Known rows, with every way that one mark hangs from another
D[S[Z]]: [-3.1  7.4 -7.6  0.4 18.9 -3.7  3.8  6.2  6.6 -3.4 -4.1 -9.1 -6.8 -3.4
  1.6 -2.6 -6.8 -2.0 -8.4 -7.2 20.2 -6.8 -0.4 -0.9  5.5 -2.6]
C[S]: [  1.3   7.9  -5.7   1.6   2.0  -7.8   0.8   2.2   3.7   1.5  -2.3  -6.0
   2.4  -4.4   4.3   1.8  -1.1  -0.8  -2.0  -0.4  -1.7   3.2  -1.7  -2.3
 -13.9   0.8]
D[S[Z[B]]]: [-3.0  7.5 -5.5  1.9  1.7 -5.5  7.1  3.3  2.7 -1.5 -5.9 -9.2 -0.9 -0.8
 -3.0 -3.7 -6.7 -2.4 -6.3 -6.1 13.9 -3.4  2.5 -1.8  4.7 -1.7]
Z[B V]: [  3.8  -0.6  -0.8   3.5 -26.7  -6.7   3.0  -4.6  -9.4   1.2   0.2   3.8
   5.4   7.8  -5.8  -4.0  -2.1   0.1   4.8   3.8   4.2   4.8   0.3  -2.4
  -6.0   4.0]
C[S[D M Z[V]]]: [ -7.9   6.3  -4.9   1.6   0.9  -2.8   6.4  14.8  -9.6   4.3   6.6 -19.0
 -13.5  -5.3   0.8  -2.3 -13.3  -1.6   6.4  -7.4  10.0  12.3  -9.9  -4.4
  -6.4  -0.2]
D[S[M Z[B]]]: [ -4.6   6.6  -2.5   1.0  12.9  -4.7   7.6  11.9  -0.4  -1.2   1.1  -7.4
  -8.4  -7.7  -1.9  -3.1 -12.0  -0.5  -1.5 -10.6   4.2  -1.3   1.1  -1.6
  11.8  -0.9]
Z[B S[D M] V[W]]: [  0.0   5.1  11.6  -3.9 -47.4  19.4  12.4  16.5 -16.0   7.4  15.4   0.2
   2.5   7.8  -7.4 -13.0 -13.6  -2.1  16.9  -7.7   2.6  24.6  -3.0  -8.9
  -4.6   5.1]
M[S[C D Z]]: [-17.5  -0.3  -2.4   0.8  10.6  36.2   6.4   9.6  -3.6   6.1  -3.4  -6.2
  -9.0   3.4  -2.2  -5.4  -1.9  -7.0   1.3  -4.2   2.2   5.3  -3.8   2.6
  13.5  -3.4]
L[V[Z[B S[D]]]]: [  3.7 -10.6   6.9   8.4 -25.9  36.1   8.4   3.0 -11.1   3.7   1.1 -10.9
  16.7   9.3  -4.1  -9.0  -5.7  -5.7   9.4   7.9  20.0  17.5  -3.8 -10.4
   7.9   6.8]
D[S]: [ 2.0  6.9 -2.2 -2.0  6.2 -2.3  2.0  1.3  6.1 -2.6 -3.9 -2.3 -0.3 -2.3
  2.1 -2.6 -3.3 -0.5 -2.8 -2.9 12.4 -2.6  0.2 -2.7  1.6  2.3]
H[V[W]]: [ -0.5  -1.9   4.4   8.8  -3.6  10.5   4.0   1.2  -6.7   3.4   5.8   6.5
   2.7   0.9  -9.6  -2.2  -1.5   1.7   6.8  -1.4  -7.9   7.8   1.0   2.5
 -10.4  -1.5]
S[D Z[B V[W]]]: [ -7.4   1.8   2.1  -2.8 -42.0   4.7  12.0   4.0 -14.2   4.4   7.2 -10.8
   6.5  12.8 -14.2  -8.4  -9.3  -2.6   7.3  -7.4   8.5  16.7  -2.8  -2.7
  -3.7  -1.4]
D[S[C M Z[B V]]]: [ -5.4  12.2  -4.9   1.5   7.7   4.2  10.5  12.2   2.5  -0.6  -2.4   6.7
 -10.8  -2.8  -4.2  -7.9 -11.1  -1.3   2.6  -4.0   4.4  -2.2  -1.6  -2.2
  11.1   2.7]
W[V[Z[S[C D M]]]]: [ -4.0  -4.6   4.8   3.4  -3.4  34.9   8.4  17.1 -11.1   3.4   5.1  -3.9
  -0.2  -4.1  -5.6  -8.8  -4.5  -5.1   6.2   8.1   4.7   5.5  -6.7  -4.6
  11.6   1.1]
C[S[D Z[V]]]: [ -6.0   7.7  -8.5   3.6  -9.2  -3.2   6.1   6.1  -5.8   3.8  -0.5 -20.0
  -5.0   2.7  -1.0  -2.9  -8.8  -3.6   0.6  -3.4  19.3   9.9  -8.6  -4.9
 -12.4  -1.2]
M[S[D Z]]: [-15.0  -5.1  -2.7   3.0   4.2  23.4   3.2   7.7 -12.2   5.0   1.7 -18.5
  -8.6   3.5  -0.3  -3.3  -4.5  -5.5   1.0 -10.0  10.4   7.5  -3.9   1.9
   9.0  -3.5]
D[S[Z[B V[W]]]]: [  1.2  10.6  -4.2  -2.4 -23.9  -7.0  10.3   3.8  -4.0  -1.2   2.9  -2.9
   5.5   8.6  -6.5  -9.5 -10.8  -1.4  -0.7  -9.1  17.4   5.7   0.9  -2.7
  -4.4   1.7]
C[S[Z[B]]]: [ -2.5   7.7  -9.3   6.0  -2.8 -11.1   6.1   4.5  -0.1   2.4  -4.6 -12.7
   2.3  -2.6  -1.2   0.8  -5.4  -2.8  -5.2  -4.3   0.3   2.3   0.6  -1.9
 -10.3  -3.8]
H[V[Z]]: [  1.9  -9.4  -1.4  16.0   5.7  14.2   0.1  -3.1 -14.6   0.6   4.9   4.4
   2.0  -4.0  -3.5   1.7   0.3   1.8   4.9  12.4   2.8   3.6  -3.4   0.0
  -0.2   1.9]
V[W Z[B S[D M]]]: [ -0.2   0.7  11.2  -4.7 -41.3  28.8  12.5  16.3 -18.9   5.4  19.8  -0.3
  10.8   0.8  -3.4  -9.2 -12.4  -2.0  14.8  -1.8  -4.9  25.0  -3.8  -9.6
   5.2   5.2]
W[V[Z[B]]]: [  2.3 -12.5  -2.1   7.9 -20.1  -2.3   3.0  -6.0 -18.2  -1.6   1.0 -10.4
  17.5   2.6 -10.2  -1.7   3.0  -0.8  -1.9  10.3   3.1  -2.2   0.6   1.6
   1.6   0.4]
H[V[W Z[B S]]]: [  7.2  -2.1   4.2  13.1 -29.5  27.5   8.5   5.4 -18.0   4.2  11.4  11.9
  14.3   3.6  -7.5  -7.2  -5.0  -1.0   8.3   7.9   1.5  16.2   1.0  -5.7
  -9.0   3.2]
L[V[W Z[B S[C]]]]: [  7.3  -0.9   5.8   2.4 -23.8  41.4  12.0   6.8   0.0   2.2   2.6  14.0
  23.3  10.6  -4.8 -11.4  -3.8  -5.1   7.6   9.1  -1.9  13.1   0.8  -6.9
   7.3   7.0]

Rows
[ 2.5  4.4  2.1 -0.2  6.0 32.6  4.7 16.9 -2.1  1.1  8.2 19.3 -4.3 -6.5
  6.9 -5.5 -6.4 -1.8  5.6  9.0 -4.1  4.3 -4.1 -6.7 14.1  4.9] : V[Z[S[C M]]]
[-6.1 13.2 -7.6 -0.8 24.3  9.3  7.1  7.5 15.0 -2.1 -9.4  2.5 -7.6 -2.8
 -0.4 -4.4 -4.3 -3.8 -8.0 -2.7 10.2 -9.5 -0.5 -0.7 10.7 -2.3] : D[S[C Z]]
[ -3.7   3.0   0.8  -4.1  -3.8  -1.6   5.4  14.4 -10.3   0.4  15.4  -0.4
  -9.7   1.5  -1.6  -5.1 -12.7   1.7   5.0 -12.1   0.3   7.5  -3.8   0.6
   0.8   0.0] : S[M Z[V[W]]]
[ -5.4   8.9  -3.8  -1.1 -40.2  -2.9  13.1   6.2  -9.9   6.0   4.9 -17.3
   9.0   8.3  -9.1  -6.7 -10.5  -3.4   5.0  -7.8   6.8  19.1  -4.7  -4.9
 -16.5  -0.6] : C[S[D Z[B V[W]]]]
[ -5.2  -0.3  -4.6  -0.2 -12.1  13.8   3.0   8.0 -15.2   2.1  10.4  -2.0
  -2.9  10.6   0.9  -7.4  -6.8  -2.5   1.0 -10.9  11.3   8.9  -2.0   3.7
  -2.3  -0.1] : M[S[Z[V[W]]]]
[-11.0   6.0  -2.7   1.5  12.6   1.4   6.9  16.1  -3.7   4.5   4.6 -22.0
 -12.0 -10.8   0.8   0.6 -11.8  -2.2   3.3 -10.5  -0.6   9.9  -7.3  -3.3
  -1.0  -3.3] : C[S[D M Z]]
[ -0.6  -2.2   7.7   1.3 -26.7  27.3   8.4  13.7 -17.6   4.6  12.8  -3.4
   3.5  -2.2  -0.4  -6.6 -10.5  -2.5  11.8   3.7   4.0  18.3  -4.7 -10.0
  10.3   5.1] : V[Z[B S[D M]]]
[  2.8  -6.3   2.4  10.1  -9.9  18.0   3.6  -0.4 -15.6   1.4  12.4   7.4
   9.7  -0.4  -6.5  -1.2  -2.1   2.2   7.8   6.7  -4.2  10.0  -2.5   0.8
  -5.0   1.9] : H[V[W Z]]
[ -3.7   7.6   7.4   0.6 -25.5  28.1  11.7  15.6  -6.5   7.7   2.5   9.1
  -5.0   3.3  -6.5 -11.8  -8.8  -4.1  14.7   3.0  -0.3  14.8  -4.1  -9.2
   4.7   5.6] : Z[B S[C D M] V]
[  3.0  -2.7   3.4  -3.2 -36.6   8.3   6.5  -2.1 -13.1  -0.1  11.1   5.8
  21.9   4.7  -4.7  -3.2  -2.7   0.7   5.3   3.7  -9.2  11.3   0.7  -2.1
   1.0   3.8] : V[W Z[B]]
[-15.1  -5.8  -0.8   4.5 -11.0  21.5   6.9   4.8 -15.7   6.4  -0.3 -18.1
  -1.2   5.7  -5.4  -4.4  -4.4  -5.7   3.3  -8.6   6.0  11.3  -0.6   1.6
   8.5  -2.8] : M[S[D Z[B]]]
[-10.8   5.8  -1.7   2.9  -2.7  -0.8  10.1  13.7  -6.4   6.1   3.1 -21.5
  -4.9  -7.8  -3.5  -0.3 -11.9  -2.6   5.0  -9.5  -6.0  12.9  -4.2  -3.7
  -1.8  -2.8] : C[S[D M Z[B]]]
[  6.7  -4.7  -1.2  17.6   0.2  26.5   1.5   5.2 -14.0   2.4   5.9   9.2
  -0.1  -2.2   0.6  -3.6  -3.2  -1.2   3.6  12.3  14.9   6.4  -2.9  -5.8
  -4.6   2.3] : H[V[Z[S]]]
[  1.0  -1.8   4.1   2.2 -37.8  26.0   8.0   4.3 -15.0   4.0   6.6  -3.6
  11.4   4.4  -2.2  -6.9  -5.1  -4.5   6.5   8.2  13.2  16.7  -3.3 -10.6
   2.8   4.3] : V[Z[B S[D]]]
[  2.0   6.7   8.1  -3.0 -56.9  17.8  11.7   7.5 -12.4   6.7   8.4   0.6
  10.6  14.2  -8.9 -13.8  -8.4  -4.0  11.1  -3.1  12.9  22.4  -1.5  -9.5
 -11.3   4.1] : Z[B S[D] V[W]]
[-13.4  -1.4   2.8  -0.9  10.4   8.6   5.7  14.1  -6.5   3.0   7.7 -16.4
 -14.8  -5.3  -2.8  -1.4 -10.4  -1.3   4.8 -10.0   1.1   6.9  -5.6  -0.7
  12.2  -4.1] : S[D M Z]
[-10.8   6.5   1.9  -4.0 -35.0  16.4  15.1   5.9  -4.5   5.6   1.6   1.0
   6.0  12.2 -15.3 -10.4  -6.5  -4.2   7.7  -3.0  -2.7  13.0  -2.8  -2.2
   2.2  -1.1] : S[C D Z[B V[W]]]
[ -3.6   2.8   7.5   0.7 -20.0  38.1  11.7  15.2  -9.4   5.8   7.1   9.2
   3.1  -2.8  -3.0  -8.1  -7.5  -4.1  13.1   8.6  -7.0  15.4  -4.8  -9.3
  15.1   5.3] : V[Z[B S[C D M]]]
[  5.7 -11.1   4.6   0.3  -9.3  19.6   3.9  -0.5  -6.2  -1.6   8.7  -2.5
  19.3   7.4  -0.8  -4.1  -2.8  -0.3   5.5   2.3   2.1  10.8  -2.8  -1.3
   7.4   5.7] : L[V[W Z]]
[ -4.2   9.1  -2.7  -1.8 -24.0   7.6  11.5   4.6  -0.7   2.1   1.2  11.3
   5.2  10.7 -10.8  -8.7  -5.2  -2.5   2.7  -2.0  -5.2   5.3   0.6   0.1
  -1.1  -0.6] : S[C Z[B V[W]]]
[-4.5  3.7  6.3 -1.3 -5.0 41.3  8.4 17.7 -5.5  4.2  9.1  8.7 -3.4 -4.8
  2.4 -7.3 -7.7 -3.7 10.7  7.6 -0.1 12.3 -7.8 -9.1 15.7  4.9] : V[Z[S[C D M]]]
[ -1.1   3.5  -2.2  -0.5 -30.4  -4.8   8.4   3.2 -10.2   1.6   6.8  -1.5
   5.7  10.9  -9.0  -7.0  -7.6  -0.8   1.7  -6.7   4.3   8.9   0.8   0.1
  -5.5  -1.2] : S[Z[B V[W]]]
[ -3.8   9.0   6.1  -0.7 -10.2  30.4   8.5  18.4  -2.2   6.1   4.6   9.2
 -11.8   1.5  -1.7 -11.1  -9.1  -3.7  12.4   1.8   6.1  12.0  -7.2  -8.5
   4.9   4.9] : Z[S[C D M] V]
[-12.8   4.1   1.3  -0.3   7.1  16.4   8.7  14.5  -3.9   3.9   3.3  -1.7
 -17.0  -0.5  -5.2  -6.2  -9.5  -2.3   8.8  -2.9   1.2   6.0  -8.2  -1.5
  12.8  -0.4] : S[C D M Z[V]]
[  7.9   8.2   2.9  -0.8 -47.3   8.5   8.2   6.9  -9.3   3.1   7.4  10.3
   9.5  12.7  -4.5 -11.8  -7.0  -1.9   6.6  -2.0   8.9  14.6   2.0  -7.3
 -13.2   4.3] : Z[B S V[W]]
[ -6.2   5.0   2.1  -0.2   1.5   2.9   5.3  11.6  -4.6   5.0   5.1 -14.5
  -4.0 -10.0   1.4   0.5  -8.0  -0.9   8.7  -5.9  -6.6  12.9  -6.6  -4.4
  -4.7   1.2] : C[S[D M]]
[-3.0 11.0  1.3 -3.4 24.4 12.2  5.8 12.1 11.7 -1.1 -1.9 11.8 -8.1 -9.8
  1.6 -3.9 -5.6 -0.1  3.4 -2.3 -7.2 -4.2 -1.1 -1.5 13.2  3.8] : D[S[C M]]
[-15.6   3.8   2.7  -1.7  17.6  21.6   8.9  16.2   2.4   4.4   2.0  -3.4
 -14.8  -6.5  -5.3  -3.3  -7.8  -3.0   6.1  -5.3  -9.1   3.8  -5.4   0.1
  16.9  -4.2] : S[C D M Z]
[ -8.9   1.1   6.0  -4.1 -31.9   5.7  12.6  12.8 -17.0   4.8  14.4 -10.1
  -1.6   5.5 -11.3  -8.2 -14.5  -0.6  12.5 -12.8  -1.8  18.5  -4.1  -2.3
   3.4  -0.3] : S[D M Z[B V[W]]]
[ -6.3   7.6  10.0  -0.7 -13.8  32.1  12.0  16.7  -0.8   7.9   1.4   7.0
  -3.8  -1.9  -6.2  -9.2  -7.2  -4.8  11.6   0.8 -10.1  12.8  -1.6  -7.6
   9.6   2.3] : Z[B S[C D M]]
